What can hang from each mark
j651: j446 j510 j986
j293: j33 j184
j92: j651
j33: j293
j446: j142 j510
j184: j219 j278
j986: j293
j510: j92 j651
j219: j163

Known rows, with every way that one mark hangs from another
[j651 [j446 j142 j510] [j986 [j293 j33]]]: [-2.019 -0.292  0.832  1.081  2.445 -1.796  0.168  1.211  0.963 -1.155
 -3.014 -0.207  4.261 -0.414  3.215  0.557  2.462  0.200  3.000  0.774
  1.995 -1.664]
[j986 [j293 j33 [j184 j219 j278]]]: [-0.900  1.434  0.620  1.421  1.308 -1.988 -1.605  0.432  0.764 -0.388
 -2.303  0.516  1.819 -0.243  1.182 -0.867  2.082  1.118  3.118  1.400
  3.472 -1.687]
[j92 [j651 j510 [j986 j293]]]: [ 0.168  1.377 -0.495  0.077  2.159 -3.652 -0.707  0.503  1.752  1.634
 -1.756 -0.244  2.233 -0.106 -0.392  2.284  2.683 -1.191  1.302  1.629
  4.228 -2.793]
[j510 [j92 [j651 j446 [j986 j293]]]]: [ 0.505  0.140 -0.369 -0.222  2.104 -2.483 -0.767  0.554  2.088  0.991
 -1.339 -0.560  2.840  0.166  1.010  3.790  1.832 -0.825  2.349  0.761
  2.752 -2.551]
[j986 [j293 j33 [j184 [j219 j163] j278]]]: [-0.287  1.470  1.171  1.051  1.336 -1.808 -0.649  1.480  1.011 -0.371
 -3.119  0.677  1.797 -0.550  0.408 -0.460  2.436  1.288  4.019  2.480
  3.957 -2.021]
[j92 [j651 j446 j510 [j986 [j293 j184]]]]: [-0.567  2.195  0.422  0.390  2.159 -3.864 -3.456  0.520  2.252  2.004
 -1.994 -1.669  3.451 -0.452 -0.173  4.452  2.588 -1.037  1.264  0.670
  4.453 -2.390]
[j184 j219]: [ 0.470  0.113  0.288  0.780  2.190 -2.526 -1.467  0.078  1.661 -0.222
 -1.501 -0.061  1.318 -0.718  0.855  0.450  1.392  0.067  2.001  1.704
  2.889 -1.479]
[j219 j163]: [ 0.830  0.351  1.144 -0.050  1.337 -2.572  0.436  1.380  1.943  0.000
 -1.585 -0.578  2.499 -0.533  0.394  1.635  1.829 -0.561  3.067  2.363
  2.265 -2.058]
[j651 [j446 j142] [j510 j92] [j986 [j293 j184]]]: [-1.236  0.584  1.638  0.985  1.503 -2.814 -2.245 -0.978  2.625  0.757
 -2.606 -1.039  4.077 -1.593  2.252  0.956  2.444 -1.543  1.108 -0.416
  3.673 -3.208]
[j510 j92 [j651 [j446 j142] [j986 [j293 j184]]]]: [-1.837  0.187  1.663  0.432  0.805 -2.803 -2.007 -1.009  2.537  0.331
 -1.877 -1.004  2.688 -1.059  2.954  2.413  1.584 -1.097  1.416 -1.544
  2.846 -2.696]
[j651 j446 [j510 j92] [j986 [j293 j33]]]: [-0.980  1.092 -0.196 -0.256  1.944 -3.426 -1.499  0.987  2.795  1.264
 -2.520  0.126  4.748 -0.280  1.975  1.307  2.197 -1.918  3.009  0.254
  2.991 -3.047]
[j446 j142 j510]: [-1.142 -0.505  2.088  1.507  1.903 -1.471  0.960 -0.096  1.501 -1.487
 -1.337 -0.283  2.707 -0.226  2.485 -0.631  1.578  0.127  1.120  1.584
  1.069 -1.348]
[j446 j142 [j510 [j92 [j651 [j986 j293]]]]]: [-0.437 -0.631  1.530  1.138  1.829 -1.040  1.997 -0.489  1.452 -0.181
 -1.860  0.560  2.371  0.753  1.996  0.818  1.951  0.481  0.992  1.502
  1.925 -2.512]
[j651 [j986 j293]]: [ 0.362  0.094 -0.608  0.039  1.252 -2.750  0.324  0.344  0.812 -0.059
 -1.886 -0.861  2.695 -1.066  1.374  1.299  2.559 -0.467  2.821  1.208
  3.389 -2.784]
[j92 [j651 j510]]: [ 0.127  1.518  0.760  0.417  2.204 -3.726 -1.613  0.365  2.781  1.567
 -0.736 -0.108  2.019  0.578 -0.543  2.180  1.586 -1.485  0.616  1.728
  2.849 -1.580]
[j510 [j92 [j651 j446 j986]]]: [ 0.546 -0.262  0.382  0.555  1.850 -2.944 -2.015  0.456  2.509  1.292
 -1.451 -0.415  3.338  0.386  1.379  4.308  1.499 -1.241  1.229  0.494
  2.654 -2.072]
[j293 j33 [j184 [j219 j163] j278]]: [-0.296  1.064  1.890  1.851  1.141 -2.474 -1.951  1.380  1.563 -0.045
 -3.032  0.722  2.361 -0.298  0.734  0.134  2.061  0.957  2.879  2.254
  3.736 -1.507]
[j33 [j293 [j184 j219]]]: [ 0.422  0.664  1.650  1.673  1.434 -2.799 -1.900  0.344  1.438  0.528
 -1.678 -0.901  2.054 -0.297  1.442  0.476  1.507  0.404  2.449  1.811
  2.887 -2.300]
[j446 j142 [j510 j92 [j651 [j986 j293]]]]: [-1.875 -0.502  1.467  0.588  1.331 -1.633  1.637 -0.492  2.184 -0.636
 -1.505  0.383  2.217 -0.281  3.604 -0.138  1.844 -0.273  1.104  0.001
  1.781 -3.219]
[j986 [j293 j33]]: [-0.391  0.915  0.115 -0.230  1.227 -2.392  0.670  0.921  1.318 -0.200
 -1.774  0.053  2.606  0.592  0.875  0.415  1.382 -0.384  4.115  1.188
  1.636 -1.616]

Rows
[ 0.957  0.849  2.121  1.502  1.485 -2.650 -1.023  1.372  1.754  0.534
 -2.517 -0.802  2.144 -0.638  0.624  0.968  1.860  0.605  3.425  2.900
  3.220 -2.583]  [j33 [j293 [j184 [j219 j163]]]]
[-1.597  0.542 -0.176 -0.626  1.313 -3.422 -1.376  0.952  2.787  0.816
 -1.794  0.076  3.332  0.156  2.628  2.776  1.377 -1.561  3.345 -0.862
  2.226 -2.707]  [j510 j92 [j651 j446 [j986 [j293 j33]]]]
[-1.534 -0.251  2.300  1.324  1.505 -1.201 -0.406 -0.456  1.808 -0.543
 -2.404 -1.261  4.369 -0.879  3.596  1.129  1.979  0.388  1.672  0.193
  2.099 -2.688]  [j651 [j446 j142 [j510 j92]] [j986 [j293 j184]]]
[-1.555 -0.488  0.427  0.065  1.757 -2.595 -0.886 -0.388  2.504 -0.385
 -1.439 -0.184  2.111 -1.232  3.164  1.422  1.885 -1.607  1.862 -0.910
  2.446 -2.898]  [j510 j92 [j651 [j446 j142] [j986 j293]]]
[-1.156 -0.108  0.663  1.233  2.500 -3.759 -2.909 -0.017  2.175  0.133
 -2.368 -0.532  3.932 -1.907  2.135  0.994  2.887 -2.062  0.543  0.295
  3.888 -2.187]  [j651 [j446 j142] j510 j986]
[-1.376 -0.039  1.315  0.548  0.867 -2.708 -0.045  0.156  3.013  0.538
 -1.098 -0.035  3.263  0.232  3.502  1.937  1.355 -0.687  0.676  0.153
  1.833 -3.081]  [j446 [j510 j92 [j651 j986]]]
[ 0.433  0.107 -0.062  0.724  2.174 -3.510 -2.556  0.972  1.696  0.995
 -1.585 -0.871  3.051 -0.066  0.678  4.802  2.035 -0.926  1.355  0.889
  3.269 -1.409]  [j92 [j651 j446 j986]]
[-0.802  0.944  1.120 -0.006 -0.171 -3.136 -0.898 -0.909  2.567  1.310
 -1.597 -0.872  2.543 -0.225  2.058  2.737  1.314 -0.770  1.741 -0.715
  3.057 -3.293]  [j510 j92 [j651 [j986 [j293 j184]]]]
[-1.078  0.377  0.769 -0.521  1.546 -3.113 -2.158  0.281  3.732  0.413
 -0.011 -0.597  2.505 -0.187  2.513  2.741  0.640 -1.998  1.860 -0.429
  1.166 -2.147]  [j510 j92 [j651 j446]]
[-1.553  0.935  1.654  0.662  1.070 -2.038 -0.893  0.840  2.120  0.464
 -2.742 -0.872  5.650  0.598  3.165  2.479  1.576  0.513  3.086  0.162
  1.778 -2.487]  [j651 [j446 [j510 j92]] [j986 [j293 j33 j184]]]
[-0.355  0.978  0.304  1.278  1.521 -1.661 -1.499 -0.080  0.745 -0.649
 -1.483 -0.308  1.228 -1.460  1.064 -0.898  2.400  1.012  2.499  1.670
  3.912 -2.256]  [j986 [j293 [j184 j219 j278]]]
[-0.283  0.468  1.333  2.055  0.671 -2.811 -1.036  0.706  1.151 -0.149
 -0.815 -0.824  3.234 -0.656  2.574 -0.438  2.568 -0.203  2.428  1.797
  2.551 -2.944]  [j33 [j293 [j184 j278]]]
[-2.090 -0.499  1.694  1.431  1.400 -2.795 -0.227 -0.109  1.962 -0.543
 -1.705 -0.080  2.457 -0.506  3.356  0.926  1.980 -0.496  0.134  0.144
  2.363 -2.067]  [j446 j142 [j510 [j651 j986]]]
[-0.120  0.443  1.011  2.390  1.566 -2.523 -2.061  0.536  0.949 -0.280
 -1.409 -0.194  1.987 -1.012  2.169 -1.242  2.650  0.561  2.219  2.172
  3.522 -2.698]  [j33 [j293 [j184 j219 j278]]]
[-0.109 -0.568  1.685  1.027  2.256 -1.963 -1.183 -0.435  2.666  0.002
 -0.960  0.110  1.994  0.624  1.274  2.268  0.869 -1.135  0.968  0.488
  1.181 -0.990]  [j510 [j92 [j651 [j446 j142]]]]
[ 0.445  0.454  1.576  2.107  1.605 -2.368 -1.097  1.568  1.211 -0.181
 -2.127 -0.057  2.063 -1.267  1.376 -0.746  3.030  0.645  3.075  3.284
  3.907 -3.018]  [j33 [j293 [j184 [j219 j163] j278]]]
[-0.488 -0.133  0.652  0.120  0.405 -3.580 -1.050 -0.329  2.796  1.129
 -1.199  0.062  2.525 -0.160  2.594  2.385  1.235 -1.659  1.031 -0.480
  2.589 -2.977]  [j510 j92 [j651 j986]]
[-1.201  0.249 -0.167  0.029  1.693 -4.191 -3.110  0.748  2.470  0.577
 -1.109 -1.242  2.974 -1.094  2.399  3.823  1.950 -1.738  1.592 -0.512
  3.206 -2.159]  [j510 [j651 j446 j986]]
[-1.073 -0.060  0.408  0.458  2.376 -2.702 -1.056 -0.409  2.450  0.172
 -2.141 -0.217  3.592 -1.715  2.427  0.049  2.603 -1.959  1.625  0.150
  3.319 -3.307]  [j651 [j446 j142] [j510 j92] [j986 j293]]
[-0.225  1.087 -0.140  0.705  2.639 -4.307 -3.468  0.959  2.595  1.753
 -1.603 -0.629  3.534 -0.360  0.287  4.115  2.497 -1.882  0.565  0.981
  4.072 -1.943]  [j92 [j651 j446 j510 j986]]
[ 0.686  0.820  1.279  0.688  0.287 -2.473 -0.506 -0.600  1.748  1.773
 -1.941 -0.652  2.570  0.933  0.430  3.575  1.436  0.039  1.531  0.585
  3.101 -2.711]  [j510 [j92 [j651 [j986 [j293 j184]]]]]
[-1.795  0.507  0.178  0.570  2.448 -3.437 -1.564  0.725  1.764  0.105
 -3.161  0.120  3.950 -1.028  1.854  0.316  2.802 -1.615  2.373  0.211
  3.535 -2.099]  [j651 [j446 j142] j510 [j986 [j293 j33]]]
[-0.768 -0.021  1.330  0.310  2.329 -1.544 -0.422  0.797  2.960 -0.479
 -0.510 -0.862  4.214  0.011  3.017  1.472  1.074 -0.419  2.097  1.222
  0.533 -2.020]  [j651 [j446 [j510 j92]]]
[-1.306  0.471  1.935  1.634  2.274 -1.770 -1.155  0.119  1.208 -0.103
 -2.366 -1.394  3.219 -0.010  1.618  3.300  2.239  0.873  1.079  0.835
  2.813 -1.501]  [j92 [j651 [j446 j142 j510] [j986 [j293 j184]]]]
[-0.848  0.623  0.024  0.634  3.142 -3.235 -1.767  0.336  1.818  0.652
 -2.128 -0.294  2.397 -0.923  0.525  2.155  2.972 -1.573  1.004  0.904
  3.994 -2.035]  [j92 [j651 [j446 j142] j510 [j986 j293]]]
[-0.405  1.153  1.905  1.552  0.925 -2.812 -2.703  0.050  1.754  0.622
 -2.731 -0.093  2.410  0.677  0.701  1.261  0.640  0.577  2.236  0.851
  2.831 -0.607]  [j293 j33 [j184 j219]]
